Each row comes from the steps of one walk. Every step used is in the known rows, and no mark comes twice. Write the walk behind each row, first mark first.
Known rows
zudute/berav/vabu: [ -7   6   8   0   7  -7   3  -4  10   8  -6  -2  21 -17  21  -6  11  -4
 -16 -15   3 -18  -5 -15  17  10 -15   6   7   2  -5  13  22  14 -12 -13
 -15  -9]
vabu/vemon/botese/befa: [ -3  14   1  -5  -6  -7 -21  13   1  19  -8  -2  21   7  37   4 -16   1
  15 -24  10 -10  12 -23   9  11   2   0  21  15  14 -10   3   4  -5   0
 -12 -24]
zudute/befa: [-10   1  11   4   6  -9  -8  -2   3   7   4  -8  28 -10  22  -4  13   0
  -6  -8   5  -9   0 -11  19   1  -2   5  15  -3   5   5  16  13  -9  -8
  -5  -7]
botese/toged/zupeg/vemon/vabu: [ -9  15  -6  14  -4  -7  -2   0  -3   4 -18   6   9   3  34   3  17 -11
   5 -17   2 -30  12 -16   7 -15   2  -2  14   2   7   0   7   7 -12  15
  -4   7]
toged/botese/befa/zudute: [ -4  17   6   9  -1   3  -4   3 -13  19   5  19  15  18  28   7   2   2
   3 -26  -4 -16   4 -23  12   2  11   2  14   6   3 -12  23   6 -14  -6
  14 -10]
zupeg/vemon/vabu/berav/zudute/befa/ledal: [-12   5   3  -2  18 -13  -8   3  -4  11 -10   5  22   3  29   3  11 -11
 -15 -26  -5 -11  16 -14  16  -4   6  10  10   3  -1   8  36  12 -12 -13
 -29  -1]
toged/botese: [ -4   7   6   7  -4   0  -6   3  -3  13   8  17  19   9  28   0   2   5
   7 -11  -2 -24  -1 -15  11   7   4   1  11   2   6  -2  16  14  -9  -4
   4   7]
vabu/berav/zudute/befa/ledal: [-15   6  16  -9   7 -15  -5  -4  -2   9  -3  -6  31 -12  21  -3   8  -1
 -18 -20   2  -9   4 -11  19  15 -12  10   4   1  -7   9  34  12 -13 -16
 -17 -14]
toged/zupeg/vemon/botese/falur: [-20  -1 -12  15 -10  -5 -13   4  -3   0 -17   2   8 -12  30   5   8 -12
  19 -24  11 -19   8 -20   9  -3 -12   7   9   9  14   3   5  16 -13   5
 -23  10]
botese/toged/zupeg/falur: [-10  16   0  12 -18   0   1  -3  -1  -8 -11  -1  14  -2  24  -1  18  -3
   3  -9   9 -25   3 -14   9  -5  -9   2  11   3   6   0  -2   7  -6  24
   7  -4]
vemon/vabu/berav: [ -7  10   9  -2  12  -4  -4  -3  13  15  -8   9  20   2  26  -8  -4  -6
 -10 -14   2 -13  18 -12  15  -7   1   1  12   1  -9  12  28   9 -13  -6
 -15  -2]
zupeg/vemon/vabu: [ -2   9  -3   5  13  -5  -7   7   0  13 -10   7  12  11  27   3   6 -11
  -3 -24  -3 -13  16 -15  12 -15  15   4  14   8   9   2  19  13  -9  -2
 -20   4]
ledal/befa: [  4  10  -1  -2  -7 -13 -12   4   7  15   7  -1  26  -3  15  -4  -4  -9
   0 -16   6  -8  -4 -10  19  12   2   4  14   5  -4  -2  20   3  -4 -13
  -6  -7]
ledal/befa/zudute: [  6  17   0  -5  -4 -15  -7  -2  -1  16  -4  -2  23   2  12   1   3 -12
  -9 -23   5  -6  -2 -17  19  14   2   5  12   5  -4  -4  27  -2 -10 -15
  -7 -16]
botese/befa/zudute: [ -3  22   4   1  -1  -2  -1   2 -10  22  -5   1  12   9  20   3   1  -7
  -2 -35   1  -5  10 -21  14  -7   8   4  14  11   5 -12  23   3 -14  -5
   6 -29]
botese/vemon/zupeg/toged: [-16   6  -9  -1  -1   2   3   7   1  10  -9  13  17 -22  12  -9 -11   2
  -9 -24   4  -9  10 -17  12  -2 -11  -9   7  -4  -9  -1  26   8  -6   5
 -12  -9]
falur/botese: [  4  18   6  14  -8  -8   5   0 -16  15  -2  -4  10   5  14  -3  12  -5
 -10 -11   8 -11   4 -14  17  -8  -4   5   7   2   7   1  11  11 -10  -9
  -8  -8]
botese/befa/zudute/berav/vabu: [ -5  19   5   2   5  -4   3  -2  -5  18  -9  -1  15   0  22   2   7  -6
 -14 -33   1  -8   6 -23  16   0  -3   7  11  10  -2  -3  28   4 -17 -12
   1 -29]
vemon/vabu/berav/zudute/befa: [ -9  13  11  -5  22 -13  -5  -5  10  11 -12   8  25  -3  28  -6   4  -4
 -17 -20   4  -7  19 -15  14  -3  -1   4  11  -1  -7  13  38   7 -18  -7
 -22 -13]
vemon/zupeg/falur/botese/toged: [-12  27   3  17  -7   2  12  -1 -16   0  -9   6  19   5  12  -2  20   0
  -7  -7   8 -13   7 -24  14   3  -3  -1  15  -5  -4  -5   4   3 -10   8
   0  -6]
falur/zupeg: [ -5  -5  13  13   1   8   3   4   7   8  -6  -7  16 -17  17  -3   1  -8
   0 -10   6 -18   4 -25  11  -1   9   2  10  -1  -1   5   9   7 -18  -4
   2 -14]
ledal/befa/zudute/berav/vabu/vemon/zupeg: [ -6  23   1  -6   9 -18  -7  -4  -2  16 -15   6  32  -8  17   3   2  -9
 -17 -23   9 -12  -3 -24  19  31  -4   5  19   1 -17   0  34  -7 -16 -23
 -18 -16]
zupeg/vemon/vabu/berav/zudute: [ -6  11   3   1  20 -11  -6   2   1  10 -17   6  15   8  28   2   4 -10
  -9 -29  -2 -12  17 -15  12  -6   8   6   8   8   6   7  29  13 -15  -8
 -27   2]
vabu/berav/zudute/befa: [-13   7  17  -4  14 -16  -5  -7   2   5  -8  -7  30 -13  22  -4   7   1
 -15 -21   5  -9   3 -11  18  15 -10   8   5   2  -1  10  28  13 -16 -14
 -17  -9]
ledal/befa/zudute/berav: [  0  13   3  -5   1 -13  -7  -3   3  14  -6  -2  29  -3  12   1   5  -9
 -14 -19   5 -10  -8 -18  22  21  -4   6  13   2 -11   0  30  -2 -13 -19
 -11 -12]
berav/vabu/vemon/botese/toged/zupeg: [ -5  16  -3   1  -9 -17  -9   1  -1   9 -18  -2  16  -7  40   1   5  -6
   5 -20  15 -24   9 -22   7   9 -15   2  13  12  10   5   5   7  -8   4
 -13 -17]
zudute/berav/vabu/vemon/zupeg: [-16  14   6  -3  15  -8  -2  -2   4  11 -16   6  27 -18  26  -2   1   0
 -13 -16   6 -20  -1 -20  14  22 -10   3  15   1 -11   8  22   7 -17 -15
 -20  -8]
befa/zudute/berav/vabu/vemon/botese/toged: [ -5  19   5  -7   4 -16  -1  -8  -4  10 -23  -7  24   0  30   5  16  -3
 -15 -25   6 -23   1 -30  14  18 -18   4  12   7   4   5  17   3 -17  -5
 -15 -20]
toged/zupeg/vemon/vabu/berav: [-19   7  -3  12   6  -3  -9  -3   6   4 -22  14   7  -8  28   2   5 -18
   3 -20   7 -20  17 -12  10 -10   1   6   7   1  -2  10  21  12 -16   2
 -23  12]
falur/zupeg/toged: [ -1 -11   9   5   1   7   0   6  10   0  -8  -2  14 -21  15  -5   1 -14
  -8 -24   8 -16   3 -18   9  -4   9   0   4  -4 -10   2  10   9 -21   2
  -5 -16]
vabu/vemon/botese/falur/zupeg/toged: [ -9  -6  -2  -4  -4  -4 -19  12   0   6 -13  -7  24 -13  34   3 -14   2
   9 -32  14 -14   8 -23   4  11  -7   1  21  11   8  -1   0   7 -14   1
 -22 -14]
berav/vabu: [  1  11   3   1  -1 -12   3  -2   0  11  -4  -2  13  -9  23  -6   9  -7
  -8 -22   6 -14   4 -13  14  -1  -8   5   4  10   4   8  19  15  -9  -7
  -8 -17]

Write each row's walk
[ -7 -14   6  10   8  12   1   3  13   3  -7  13  17 -16  22  -6  -9  -5
 -13 -21   4 -20  10 -23   8  -5   4  -4   5  -8 -20  10  27   7 -19   1
  -2  -3]	falur/zupeg/toged/botese/vemon/vabu/berav
[-14  11  -3   1  -3   4  -1   9  -9  15   1  34  19  -2  22  -2   0  -7
   1 -29  -2 -12  10 -14   7   5   8  -3  10  -7 -23 -16  25   6 -16  -5
  -3  -6]	vemon/zupeg/toged/botese/befa/ledal
[ -9  11   7  -5   9  -9  -6  -1   6  10 -12  -2  24 -15  25  -1   2   1
 -15 -18   6 -20  -3 -17  15  17 -12   6  13   6  -3  12  21  10 -12 -13
 -20 -10]	zudute/berav/vabu/vemon
[ -2  14  -2  14 -10  -4   9   3 -16  17  -2  -6   9  -3  10  -6   2   3
 -15 -12   7  -9   6 -20  19 -12 -15   0   4   5   8   5  19  11  -2  -4
  -6 -11]	falur/botese/vemon
[ -6  31   1   7   1 -11   5  -1 -18   7 -14   2  20   0  26   1  12   1
 -13 -18  13 -18   7 -24   8  10  -6   2  16   6   2   1   9   3 -10   1
  -7 -16]	berav/vabu/vemon/zupeg/falur/botese/toged
[ -9  15  -1  11 -13  -6   0  -3  -3   4 -13   0  12  -6  28  -2  14  -6
   7 -12   5 -29   4 -14   9  -6  -7  -2  12   1   5  -1   2   7 -10  15
   5   2]	botese/toged/zupeg
[-11  12   9 -10  14 -13  -5  -2   5  14  -7   9  26  -4  27  -6   4  -6
 -19 -20   1  -8  19 -13  16  -3  -3   7  10  -1 -12  11  44   6 -15 -12
 -22 -17]	vemon/vabu/berav/zudute/befa/ledal
[ -7 -15  -2   7 -11  -2  -7   8   3   0  -6 -10  20 -17  28  -5   0  -5
  10 -28  12 -11   5 -26   9  -1 -15   2  12   6   4   4   0  11 -16   0
 -17 -11]	vemon/botese/falur/zupeg/toged
[-10   7   4   3  24 -13  -8   1   1   7 -14   3  22   4  30   3  10  -9
 -14 -26  -1 -11  16 -14  14  -4   8   7  12   4   3  10  31  13 -14  -9
 -27   4]	zupeg/vemon/vabu/berav/zudute/befa
[ -3  11   2  -8  -5  -9 -21   9   4  15 -10  -3  23   3  34   3 -13   0
  12 -17  11 -15   8 -20   9  16  -3   0  18  13  16  -3   1   8  -6  -1
 -22 -15]	vabu/vemon/botese
[-17  10  -3  13  -4  10   1   5  -4   7   3  25  21   0  19  -2  -4  14
   0  -7  -1 -19   2 -27  12  10  -6  -3  14  -1  -2   0  22   8  -3   6
   3   3]	toged/botese/vemon/zupeg/falur
[-13  27   3  18  -4   7   7   3 -14   5  -5  11  17   5  11  -2  11  -2
  -6 -12   9  -3  10 -23  14   0   0   3  15  -2  -5  -8  12   3 -12   2
  -1 -16]	vemon/zupeg/falur/botese/befa
[-13  17   0  -9   9  -4 -13   8  -2  11 -17  15  22  -9  25   2 -13  -3
  -1 -31  10 -13  11 -13   4  15   8  -4  17   2  -7  -9  13   4 -17  -1
 -19  -8]	vabu/vemon/zupeg/toged
[ -7  -8   8  18   7   6   0   7   2   5 -11  -9  14 -11  19   3   5 -13
   1 -16   1 -20   3 -25  11  -3  16   5  11   1   5   3   6  10 -17  -6
  -6  -1]	falur/zupeg/vemon
[ -1  17  -5  13  -4  -4   9   3 -11  19  -6   3   7   2  15  -8   0   1
 -18 -12   7  -8  15 -22  17 -22 -11  -1   9   3   4   7  28   7  -3  -2
 -10 -13]	falur/botese/vemon/vabu
[-12  -6  13  15  25  -2  -2   1   5   3 -17  -4  21 -13  26   3   9 -13
 -13 -18   2 -14  13 -28  13  -2  14   7  13  -4  -4  12  25   7 -23 -10
 -16  -6]	falur/zupeg/vemon/vabu/berav/zudute/befa
[ -4  20   3   8  -4   1   8  -1  -7  -2  -9  -1  14   4  10  -5   8   5
 -26 -15  10  -2  14 -23  17  -7 -16   8   3   7   4  12  27   8  -3   9
 -13 -22]	zupeg/falur/botese/vemon/vabu/berav/zudute
[-17  19   4   7  -1   8   3   1   0  -1  -8  13  22  -4  12  -4   7  -1
  -1 -10   6  -9   7 -20  12   9   0   2  14  -2  -5  -3  10   6 -11   6
  -6  -8]	vemon/zupeg/falur
[-16   6  -5  14  -4  -1  -9   0  -2   3 -17   7   4 -10  23   4   9 -16
   9 -19   7 -20   8 -11   9  -6   1   7   5   5   8   2  12  15 -14   5
 -17   9]	toged/zupeg/vemon
[ -8  12  14  -7   7 -12  -3  -4   3   8 -11  -3  23  -8  19  -5   0  -1
 -12 -25   4 -13   6 -12  14  13 -10   7   2   8   0   7  25  13 -16 -11
 -16 -10]	vabu/berav/zudute
[ -2  23  -4  25  -7 -11   6  -2 -20   9 -15   3   4  11  27   2  25 -12
  -7 -12   8 -23  13 -19  12 -21  -3   1  11  -1   7   2  10   7 -13   6
  -5   4]	falur/botese/toged/zupeg/vemon/vabu
[ -6  -5   6  15  14   6   0   8   5   7 -13   0  12  -6  24   3   3 -15
  -3 -17   1 -18  14 -28  11 -12  21   4  15   0   1   7  15   6 -19  -3
  -9  -5]	falur/zupeg/vemon/vabu
[  3  15   2  -6   2 -18  -3  -6   2  15  -7  -2  27  -6  14   0  10 -12
 -19 -23   6 -11  -7 -19  22  21  -8   8  11   3 -11   4  34  -1 -12 -22
 -13 -16]	ledal/befa/zudute/berav/vabu
[ -8  19   8  -9  11 -11   0  -8  -4  11 -21  -3  21  -7  22   4  10  -4
 -23 -27   5 -18   1 -23  14  16  -9   8  11   8  -1   6  28   6 -21 -12
 -18 -20]	befa/zudute/berav/vabu/vemon
[ -4  11   5  13  -4   3  -7   8  -6  19  12  20  17  16  30   2  -2   4
   9 -19  -4 -17   2 -18  12   0  11   1  16   7   2 -10  18   9  -8  -5
  14  -4]	toged/botese/befa
[-13  25   5  15  -4   4   9  -1 -12   0  -8  10  18   1   9  -3  14  -2
  -8  -8  10  -7   7 -22  14   6  -3   3  12  -3  -4  -3  10   6 -12   2
  -6  -9]	vemon/zupeg/falur/botese
[ -9  10   7 -12   1 -17  -4   5  -8   9  -2  -1  25 -12  22  -1  15  -2
 -14 -23   2  -5   7 -13  14   5  -7  10   7   5   4  -1  34   8 -11 -12
 -17 -32]	berav/zudute/befa/ledal
[-12 -12   0  12 -11  -2  -6   7   0   6  -5 -13  20 -16  29  -4   1   0
  15 -20  10 -13   4 -31  11   2 -17   4  17   8  10   6  -1  11 -13  -3
 -12 -11]	vemon/botese/falur/zupeg
[ -8  16  -1   0 -16  -6 -18   5   2   0 -17  -3  22   4  36   6  -1   2
  13 -12  15 -22   8 -24   7  14 -10   0  20  12  16  -3  -8   4  -4  18
 -13 -14]	vabu/vemon/botese/toged/zupeg/falur
[ -8  16   3  -7  -1  -7 -18   8   0  17 -15  -2  25   6  35   7 -10   0
   5 -25   9 -13   8 -28  12  17  -3   3  22  13   9  -6  11   1 -11  -5
 -17 -26]	vabu/vemon/botese/befa/zudute/berav
[ -6  17  -1  -4   8 -11  -6   2  -7  11 -11  21  20  -7  30   1  -2  -2
  -7 -30   9 -20   7 -16   3  16   0   0  12   4  -8  -1  22   9 -15  -6
 -14  -8]	berav/vabu/vemon/zupeg/toged/botese
[-16  11   0  10 -15   8  -5  -4   7 -10 -12   7   8 -12  15  -1  10  -8
   4 -11  14 -15   6 -13  10  -4  -8  10   5   5   4   4   9  12 -10  17
  -8  -9]	toged/zupeg/falur
[-21  12  -6   6  -4  10   6   5   0   4  -8   7  19 -14   9  -8  -7   8
  -7 -12   4  -7   8 -25  14   3 -12  -3  11   2  -1   3  19   6   0  10
  -6 -11]	botese/vemon/zupeg/falur
[-15   3  -7  14 -11  -5 -13   2   4   2 -19   6   7  -8  30   4   9 -18
  17 -17   9 -20  10 -17  11  -1  -8   6   5   7  13   3   5  15 -12   6
 -23   5]	toged/zupeg/vemon/botese
[  1  18   1  -9   5 -20 -10  -3   0  16 -11  -2  29  -6  18   4   1  -8
 -18 -25   9 -12  -5 -20  19  27  -5   8  16   6 -10   3  33  -3 -13 -21
 -16 -16]	ledal/befa/zudute/berav/vabu/vemon
[ -2   2  -2  -6   6  -4  -4   5   5   5  -6  26  17  -3  25  -5  -8   2
 -18 -35   3 -15  12 -11   7  -3  -7  -3   0   1 -11   4  39  12 -13   4
 -16  -4]	zupeg/toged/botese/vemon/vabu/berav/zudute
